Every row comes from one small tree of marks. Brackets hold a mark, then the marks that hang from it, in alphabetical order. Every link used is in the known rows. Which tree was each row made from?
In the rows, zero is written as 128.
Known rows
{numaf {nuker duga fule}}: [143 177 160 140 120 123 125  92 122 132 152 152  89 114 117 116 133 135
 127 132 143 135 143 151 122 143 164  94 142 109 119 133 135  70 137 126
 131 141]
{povod {fule kenid} vonezar}: [141 154 187 118 149 127 129 135 141 125 136 126 127 139 126 128 121 151
 122 123 142  74 113 120 101 121 120 134 147 136 120 138 131 119 138 125
 130 138]
{nuker fomikem}: [134 125 130 126 123 123 105 113 117 133 139 144 126 125 122 120 132 121
 128 115 141 124 129 133 132 123 136 134 151 137 134 121 126 109 131 127
 145 131]
{fomikem {kenid duga tanidaf}}: [131 119 169 145 117 141 130 110 105 124 137 128  75 178 169 120 110 120
 141 129 119 146 121 110 100 116 106 127 117 130 125 141 148 126 125 122
 102 108]
{numaf {nuker {fule beror}}}: [138 153 165 138 143 132 112 118 118 124 148 147 111 122 113 130 153 129
 140 130 153 142 129 142 125 144 159  89 140 127 120 141 128  97 137 114
 131 203]
{fule kenid}: [131 127 140 127 114 122 127 125 133 123 130 134 130 129 134 138 128 133
 126 124 148 135 118 118 129 122 106 124 130 127 128 126 130 135 127 122
 134 144]
{povod {fule {beror vaviz}} numaf {vonezar {nuker fomikem}}}: [134 137 205  85 192  87 121 139 119 137 163 144  91 143 131 122 147  78
 135 101 135  71 136 128 143 145 153 143 170 141 121 134 132  56 142 129
 143 161]
{mavig nuker {povod duga {fule kenid} vonezar}}: [168 147 190 121 167 145  90 154 127 130 138 113  85 104 108 113 134 146
 117 121 146  57 105  99 106 141  72 157 150 147 103 151 141 125 166 131
  98 140]
{tanidaf {povod fule}}: [128 180 160 112 148 124 112 156 127 122 106 135 106 128 128 122 127 133
 130 138 134  86 133 124 106 108 109 140 144 120 133 138 124 139 152 137
 127 110]
{fule {beror {vaviz pugu}} {kenid vonezar}}: [113 105 114 112 141 119 163 124 133 128 168 161 104 159 160 138 142 111
 143 120 165 155  81 122 167 119 118 132 136 139 124 119 143 105 132 122
 126 230]
{fomikem kenid povod}: [131 116 134 138 118 146 124 139 119 136 141 119 137 131 176 118 112 131
 140 124 119 143 118 105 139 124  90 141 112 151 135 174 135 128 140 129
 129 100]
{fomikem {kenid duga}}: [133 126 136 143 117 138 116 123 115 125 137 130 116 156 164 124 127 127
 147 125 122 138 128 118 112 123 103 128 115 143 128 144 134 127 121 125
  94 102]
{numaf {nuker duga fomikem {fule {kenid tanidaf}}}}: [152 168 205 142 101 112 115  59 106 129 165 171  45 131 122 115 118 125
 120 117 174 146 127 138 115 126 150  97 172 105 119 123 152  54 145 119
 162 168]
{vonezar {nuker fule}}: [130 148 163 108 125 105 101 119 119 127 145 142 116 132 120 133 133 123
 127 125 151 144 139 138 121 151 140 125 130 123 122 136 137  69 129 137
 125 111]
{nuker duga fule}: [139 167 156 124 122 128 124  88 128 133 153 163  86 120 123 120 121 131
 127 131 146 141 141 149 118 125 167 119 132 106 121 129 124  73 135 138
 134 134]
{fomikem {povod duga fule numaf}}: [155 131 171 105 181 110 141 140 119 138 148 105 109 144 124 113 110  92
 135 127  91 106 146 112 107 129  71 159 121 141 131 183 119 142 156 125
 113  97]
{pugu bufi}: [121 113 134 133 123 130 141 134 130 116 176 143 135 129 130 123 129 148
 126 125 126 128 127 130 135 125 135 124 140 125 130 120 142 118 135 132
 130 128]
{fomikem {kenid {mavig {nuker duga}} numaf vonezar} {povod fule}}: [146 170 153 138 134 157 166 125  63 147 160 146 151 123 169  93 101 141
 105 123 138 127 147 104  69 131  89 144 126 144 128 181 154 105 157 133
 111  93]
{kenid duga mavig {numaf {nuker fomikem fule}} tanidaf}: [146 160 202 145 120 109 120  70  42 143 158 159  95 192 114  95 120 130
 105 119 149 152 152 137  60 127 147  94 160 123 131 137 150  96 149 112
 107 145]
{numaf {nuker duga {fomikem {kenid vonezar}} fule}}: [147 169 147 142 105 134 103  80  92 144 170 174 106 137 143 104 124 127
 130 107 153 160 140 146 115 133 148  99 157 141 122 136 152  25 141 128
 149 130]
{mavig nuker {povod duga {fule kenid noza} vonezar}}: [158 139 198 103 175 152  92 153 134 126 135 114  80 107 103 118 138 139
 119 119 161  61  84  84 122 135  91 152 189 157 100 154 151 133 167 120
  98 164]
{tanidaf {nuker fomikem} {povod {fule {kenid duga mavig}} vonezar}}: [151 207 190 120 145 126 100 159  84 111 109 159  92 148 120 105 140 143
 114 107 149  68 125 113  72  94 109 153 162 141 145 144 176 105 153 133
  88 126]
{vonezar {nuker duga {fomikem povod} {fule kenid {noza bufi}}}}: [125 146 213  75 103 101 112  66 112 124 149 174  91 122 133 113 123 131
 127 104 204 150 105 114 161 124 150 140 227 135 119 157 137  43 153 129
 150 153]
{kenid {mavig povod} numaf vonezar}: [132 145 109 123 128 144 114 138  71 158 137 134 175 178 124 107 122 135
  96 120 131 149 138 114  87 120 111 126 131 139 125 136 131 137 158 134
 112 134]
{kenid duga}: [135 133 141 133 125 129 124 122 116 126 130 132 117 153 131 129 134 126
 138 130 119 133 130 126 105 125 129 129 123 133 123 129 128 130 127 122
  90 125]
{povod fule {vonezar {nuker fomikem}}}: [143 158 187  99 156 100  97 132 115 129 148 135 120 142 111 117 133 127
 122 107 151  62 130 128 103 142 142 148 169 151 127 134 138  61 137 132
 138 101]
{nuker fomikem {fule kenid}}: [142 137 166 124 106 121  90  90 122 134 155 166 119 123 123 127 130 134
 126 113 167 146 121 135 124 116 134 123 153 128 129 125 127  85 136 127
 149 158]
{tanidaf {nuker {fule kenid noza}} {povod duga}}: [134 170 199  93 138 116 103 147 123 113 103 152  63 116 112 138 139 129
 137 134 185 142 112 111 141 107  96 142 160 122 134 149 177 105 149 133
 116 160]
{vaviz pugu}: [124 128 100 125 141 111 137 118 140 127 152 140 113 133 129 126 131 123
 130 130 131 123 101 128 135 136 126 143 128 134 142 126 138 121 122 130
 121 137]
{numaf {nuker fule}}: [134 154 156 142 127 125 112 110 118 134 138 136 120 122 113 121 138 140
 127 132 133 141 138 144 123 148 145  96 138 122 121 138 138  94 135 122
 123 141]
{fomikem {kenid duga mavig {tanidaf nuker}}}: [134 136 153 152 119 154 144 129  73 107 122 134  72 165 160 107 118 120
 118 120 113 154 129 106  88 122  94 131 108 122 140 150 196 123 118 132
  82  99]
{fule beror {kenid mavig vonezar} {noza bufi}}: [108 117 135  93 134 148 167 115 101 102 110 149 144 169 124 118 128 119
 109 102 174 161  95  99 133  98 133 109 209 143 115 131 133 143 139 114
 121 234]
{fomikem kenid}: [128 122 123 137 120 138 121 128 127 126 134 127 127 130 158 123 122 126
 134 122 127 133 125 116 132 129 105 127 121 137 131 142 134 124 123 129
 133 105]

Write each row's tree
[149 170 144 129 130 141 136 128  80 138 136 147  73 153 130 110 116  88
  91 105 108 169 136 102  94 116 101 136 127  99 129 139 191  98 150 143
 116 146]
{fule {kenid {mavig {povod numaf}} {tanidaf {nuker duga}} vonezar}}
[133 116 185  76 162 109 146 143 116 110 156 135  86 174 139 139 141  97
 142 116 182 123 128 120 134 136  71 132 147 139 103 138 140  85 142 123
 119 177]
{povod duga {fule {beror vaviz} {kenid {vonezar nuker}}}}
[162 137 173 120 168 132 170 125  79 122 141 122  83 153 112 105 101  77
  91 112 106 128 138 102  63 131  53 140 139 125 117 152 163 137 153 127
  96 133]
{povod duga {fule {kenid {mavig nuker} tanidaf vonezar}} numaf}
[151 112 150 114 137 120 114 120 107 133 151 131 107 140 126 108 117 112
 135 113 138 125 129 119 136 118  90 158 141 161 135 162 126 115 159 125
 131 120]
{nuker {fomikem {povod duga}}}
[129 132 130 104 121 108 103 123  98 136 143 146 144 153 123 128 134 106
 124 102 151 143 136 131 118 140 128 139 155 151 126 120 145  58 130 131
 137 117]
{kenid {vonezar {nuker fomikem}}}
[101  88 109 125 135 110 168 123 140 120 205 156 100 134 154 117 134 144
 133 129 130 125  97 135 182 135 131 136 145 120 140 111 158 105 135 139
 120 145]
{beror {vaviz {pugu bufi}}}
[120 139 221  93 151 128 142 109 130 113 109 129 107 163 124 118 125 157
 131 120 155  78  95 105 113 104 138 133 217 144 110 139 132 131 136 114
  90 163]
{povod {fule {kenid duga} {noza bufi}} vonezar}
[158 158 220 138 126 130  51 109  85 170 159 166 121 121 117 117 147 163
 126 116 173 113 114 117  89 130 137 143 162 147 110 140 138  78 168 127
  96 169]
{mavig {nuker fomikem {fule {kenid duga numaf}}} {povod vonezar}}
[147 163 231 114 164 112 134 135 115 131 149 143 132 175 129 139 142 149
 147 131 173  81 121 116  67 108 132 129 142 149 117 143 115 128 139 108
 107 196]
{povod {fule beror {kenid duga numaf}} vonezar}
[148 126 167 113 160 124 141 142 124 139 142 109 108 153 126 105 111 132
 133 127 120  99 119 112 127 119 101 158 121 168 125 171 128 118 164 126
 110 118]
{fomikem {povod duga vonezar}}
[117 177 188 102 152 137 100 159 118 114 104 168  81 105 116 141 161 126
 149 133 178 144 108 115 143 108 166 129 163 117 133 146 168  97 140 131
 129 209]
{tanidaf {nuker {fule beror noza}} povod}
[146 157 199  97 180  95 129 157 119 147 148 107 136 145 131 119 120 103
 126 118  97  80 138 109 107 148 117 161 132 151 128 179 134  91 150 131
 117  85]
{fomikem {povod fule numaf {vonezar nuker}}}
[149 168 138 138 144  99 145 111 124 138 144 132 100 113 121 120 134  92
 122 124 101 125 151 136 127 149 142 104 139 116 128 135 136  99 134 118
 132 126]
{povod {numaf {nuker duga}}}
[116 127 201 107 133 158 130  98 101 120 119 168 111 130 123 133 151 134
 145 116 183 170  90 111 122 116 151 116 206 139  96 140 145  97 139 113
  83 251]
{mavig {nuker {fule beror {kenid duga vonezar} {noza bufi}}}}
[143 157 193 140 120  99  93  86  76 157 156 160 132 155 114 118 144 145
 137 125 158 142 150 148  88 137 150 103 157 133 127 135 132  81 139 110
 112 144]
{kenid duga {numaf {nuker fomikem fule}}}
[140 211 176 114 138 117 103 140 110 117 111 173  62  88 123 117 139 128
 132 122 157  83 143 133 113 108 130 156 164 109 146 132 166  73 144 146
 145 110]
{tanidaf {nuker duga fomikem} {povod fule}}
[126 125 121 139 118 161 155 118  79 125 136 130 113 193 160 103  92 110
 101 112 115 165 127 109  90 110  97 119 121 135 128 141 161 121 135 133
 121 111]
{fomikem {kenid mavig tanidaf vonezar}}
[138 229 230 108 149  94 133 155 116 135 110 162  94 111 131 127 132 162
 127 139 181  66 137 123  87 103 121 152 146 110 141 141 167  87 149 141
 138 125]
{tanidaf {nuker duga} {povod {fule {kenid numaf}} vonezar}}
[139 171 177 119 143 130 127  98 127 117 158 163  77 118 112 127 149 119
 136 128 179 142 114 134 140 135 199  87 182 122 113 137 137  76 136 109
 138 225]
{numaf {nuker duga {fule beror noza}}}
[135 165 177  83 170 115 120 153 130 112 109 127  74 145 110 124 123 116
 131 137 156  81 118 104 119 104  99 145 178 135 129 147 133 148 159 126
 115 124]
{tanidaf {povod duga {fule noza}}}
[149 153 208 123 145 136 126 137 121 132 147 121 124 164 147 119 119 155
 139 125 126  89 110 108  86 109 107 151 132 157 121 172 127 131 153 118
  89 132]
{fomikem {povod {fule {kenid duga}} vonezar}}
[140 169 140 118 145 166 148 106  89 118 157 179  99 115 111 113 135 108
 106 114 169 161 113 122 106 126 190 113 170 130 106 137 150  73 146 126
 111 227]
{kenid {mavig {nuker duga {fule beror noza}}} vonezar}
[134 127 205 114 159 148 147 127  83 147 152 114 101 204 175 119  94  91
 141 120  89 152 119  82  84 106  98 147 151 154 124 188 157 127 146 114
  95 119]
{fomikem {kenid duga tanidaf vonezar} {povod {fule noza} numaf}}
[148 151 220  74 183  85 107 138 127 120 162 142 113 146 113 141 149  78
 130  95 170  80 106  99 120 134 152 139 208 158 125 144 137  76 136 111
 152 196]
{povod {fule beror kenid noza} numaf {vonezar {nuker fomikem}}}
[146 162 211 110  98  97 103  64 110 123 170 176  42 142 128 124 116 110
 118 111 191 149 130 133 112 130 147 126 162 107 121 123 149  27 137 134
 162 137]
{vonezar {nuker duga fomikem {fule {kenid tanidaf}}}}
[124 146 217 137 118 136 128 109  58 153 136 159 104 182 158 125 117 144
 143 132 145 191 146 126  67 118 115 131 106 121 129 151 193  68 123 133
  98 120]
{fomikem {kenid duga numaf {tanidaf {nuker fule}} vonezar}}
[121 123 183 106 153 120 144 115 113 144 160 149 114 151 139 142 151  91
 138 114 150 181 110 120 165 133 152  84 179 129 106 139 150  86 142 104
 130 252]
{povod {numaf {nuker {fule {beror vaviz} {kenid vonezar} noza}}}}
[161 149 198 126 152 117 102 109 101 148 165 134  97 144 104  94 123 136
 133 113 139 108 126 132 125 134 128 132 155 172 122 174 138  65 175 118
 124 137]
{numaf {nuker {fomikem {povod duga vonezar}} fule}}
[153 172 151 135 143 159  96 132 125 132 141 137  82  72 120 113 138 135
 121 128 136  84 127 116 112 148 123 144 150 111 110 139 136 106 153 138
 115 125]
{mavig {nuker duga} {povod fule}}
[133 151 139 109 125 103 142 130  56 138 141 140 170 208 131 122 128 119
 106 117 142 157 156 125  63 136 113 127 123 146 127 134 142 101 133 128
  78 103]
{kenid duga mavig numaf {vonezar nuker}}
[146 164 184 124 164  84 135 143 108 132 109 115  44 159 116 113 116  76
 125 135 103 118 145 113 116 123  80 122 141 118 132 148 146 135 165 123
 121 119]
{kenid {tanidaf {povod duga {numaf nuker}}}}
[138 158 131 141 127 121 151 122  55 143 135 135 172 197 124 109 131 136
 109 123 126 152 152 128  64 133 119  96 132 144 126 137 145 127 140 110
  78 135]
{kenid duga mavig {numaf nuker} vonezar}
[134 146 163 129 124 130  89 112 103 134 133 166 107  97 109 123 144 136
 133 112 152 147 136 144 126 133 148 138 142 121 137 132 167  61 122 138
 139 137]
{tanidaf {nuker fomikem fule}}
